What can hang from each mark:
K_989: K_968
K_916: K_98 K_246
K_380: K_978 K_989
K_246: K_380 K_968
K_968: K_989
K_326: K_968
K_253: K_380 K_916
K_978: K_380 K_916
K_98: K_380

Every row comes from one small tree of marks. Brackets hold a mark, then the marks that hang from it, in the order of their numbers. Every link used is in the known rows. Which tree was each row made from?
In the rows, 128 means zero.
Known rows:
{K_978 {K_380 {K_989 K_968}} K_916}: [123 147 137 123 141  50 149 130  94 110 107 116 134 143  82 151 185 121]
{K_978 {K_380 K_989} {K_916 K_98 {K_246 K_968}}}: [114 169 157  84 143  57 117 114  96 113  97  48  88 145  69 148 148 108]
{K_253 {K_380 K_978 {K_989 K_968}} {K_916 K_246}}: [121  81 105 206 140  66 151 127 135  57  88  74 157 187 121 124 193 114]
{K_916 K_98 {K_246 {K_380 K_989}}}: [118 138 148 145 144 156 135 113 111 112  99  39 115 136  93 146 149 141]
{K_98 {K_380 {K_978 {K_916 K_246}} {K_989 K_968}}}: [112 101 149 184 125 106 139 129 100  87  74 102 108 177  90 137 161 132]
{K_989 K_968}: [142  94 130 152 149  91 135 115 130 124 114 118 135 141 116 135 159 128]
{K_246 {K_380 K_978 K_989} K_968}: [104  43 171 115 132  94 109 127  95 100 120  98  61 142 127 141 146 149]
{K_253 {K_380 K_978 {K_989 K_968}} {K_916 K_98}}: [138  97  86 211 160  99 159 126 126  60  98 102 136 162 118 147 212 133]
{K_253 {K_380 {K_978 {K_916 K_98 {K_246 {K_968 K_989}}}}}}: [145  94 126 121 139 112 133  98 113  91  92  73  77 142 115 154 187  84]
{K_326 {K_968 K_989}}: [139  97 151 103 145 104 123 116 122 128 122  89 171 147 109 163 193 134]
{K_246 K_380}: [117 135 144 136 134 148 136 117 111 134 120 119 108 109 126 138 148 136]
{K_968 K_989}: [143 126 124  84 128 121 135 124 117 120 128 105 170 146 120 152 161 125]
{K_380 K_989}: [119 127 133 116 125 116 139 140 117 109 132 115 138 144 117 139 135 149]
{K_380 {K_978 {K_916 {K_246 K_968}}}}: [121  57 144 126 120  70 100 119 118 116  96  91  51 155 121 120 127  92]
{K_978 {K_380 K_989} {K_916 K_246}}: [103 172 148 112 120  72 134 133 100 107 102  75 136 150  82 134 152 108]
{K_380 {K_978 {K_916 K_98 K_246}} {K_989 K_968}}: [135  52 126 177 143  82 137 122 112  89  85  64  92 172  91 143 175 121]
{K_253 {K_380 K_978} {K_916 K_98}}: [134 132  81 200 146 140 144 127 136  84 107 121 120 135 138 132 181 114]
{K_978 {K_380 K_989} K_916}: [109 174 135 105 123  79 142 141  93 115 119 124 128 134  92 146 160 120]
{K_380 {K_989 K_968}}: [134  94 134 137 144  84 147 127 119 105 123 107 143 156 105 145 162 149]
{K_916 K_98 K_246}: [134 137 127 150 140 145 120 113 136 123 103  57 125 138 104 128 124 118]

Which tree is each row?
[136  92  94 218 156  91 154 120 133  57  83  59 141 178 109 136 198 118] -> {K_253 {K_380 K_978 {K_989 K_968}} {K_916 K_98 K_246}}
[122  17 136 174 131  85 135 143 117  85 112 111 128 173 121 134 164 150] -> {K_380 K_978 {K_989 K_968}}
[119 180 105 155 134  89 155 124 135  78 107  79 167 161 116 130 171 113] -> {K_253 {K_380 K_989} {K_916 K_246}}
[108 101 166 149 135 134 100 122 107  88  90  55  80 176  94 134 117 143] -> {K_916 {K_98 {K_380 K_978 K_989}} {K_246 K_968}}
[115 122 142 197 127 188 113 124 121 100  83  73 112 158 106 123 122 133] -> {K_916 {K_98 {K_380 K_978}} K_246}
[124  86 116 149 127 124 136 141 103  98 111 115  77 144 110 147 158 133] -> {K_380 {K_978 {K_916 K_98}} K_989}
[128  45 126 159 131  66 142 135 106  96 102 124  94 161 109 144 179 129] -> {K_380 {K_978 K_916} {K_989 K_968}}
[125 180  93 146 139  97 161 131 127  83 124 124 157 141 126 141 177 125] -> {K_253 {K_380 K_989} K_916}
[106 128 144 175 110 148 123 129 109 107  82 119  91 153 111 123 132 115] -> {K_98 {K_380 {K_978 {K_916 K_246}}}}
[105 133 139 160 112 142 139 147  93  96 101 144  93 156 108 141 144 144] -> {K_98 {K_380 {K_978 K_916} K_989}}
[119  65 140 164 139  91 148 124  92 103  96 116  78 140 109 153 196 136] -> {K_246 {K_380 {K_978 K_916} {K_989 K_968}}}
[140 190 125 147 155 125 155 111  96 118  94 120  87 135  74 168 175 136] -> {K_978 {K_916 {K_98 {K_380 {K_989 K_968}}}}}
[138  81 117 194 146 110 164 112 117  72  81  80  93 154 103 151 202 107] -> {K_253 {K_380 {K_978 {K_916 K_98 K_246}} {K_989 K_968}}}
[ 98 110 148 173 111 161 132 152 101  87 110 133 124 164 119 133 134 161] -> {K_98 {K_380 K_978 K_989}}
[119  48 147 193 150 133 131 115 111  93  81  36 110 157  97 141 170 141] -> {K_916 K_98 {K_246 {K_380 K_978 {K_989 K_968}}}}
[121 165 103 185 140 146 120 135 120 102 102 123 119 151 115 126 146 140] -> {K_253 {K_916 {K_98 {K_380 K_978}}}}
[132 161 127 134 156  72 150 122  93 113 102  94 121 136  70 161 190 125] -> {K_978 {K_380 {K_989 K_968}} {K_916 K_98}}
[114 185 147 158 135 172 131 123 113 101  94  61 131 157  84 140 127 148] -> {K_916 {K_98 {K_380 K_989}} K_246}
[136 168 114  96 145  57 130  99 133  91 106  66 149 160 118 140 176  89] -> {K_253 K_380 {K_916 {K_246 {K_968 K_989}}}}
[105  82 140 143 121 124 141 136  91 107 109 123  73 131 120 147 173 136] -> {K_246 {K_380 {K_978 K_916} K_989}}
[127  91 130 145 136 106 141 112 111  80  94  80  59 147 111 147 167 105] -> {K_253 {K_380 {K_978 {K_916 K_98 {K_246 K_968}}} K_989}}
[116 146 146 128 135  43 142 122 101 104  88  68 141 162  73 140 174 108] -> {K_978 {K_380 {K_989 K_968}} {K_916 K_246}}
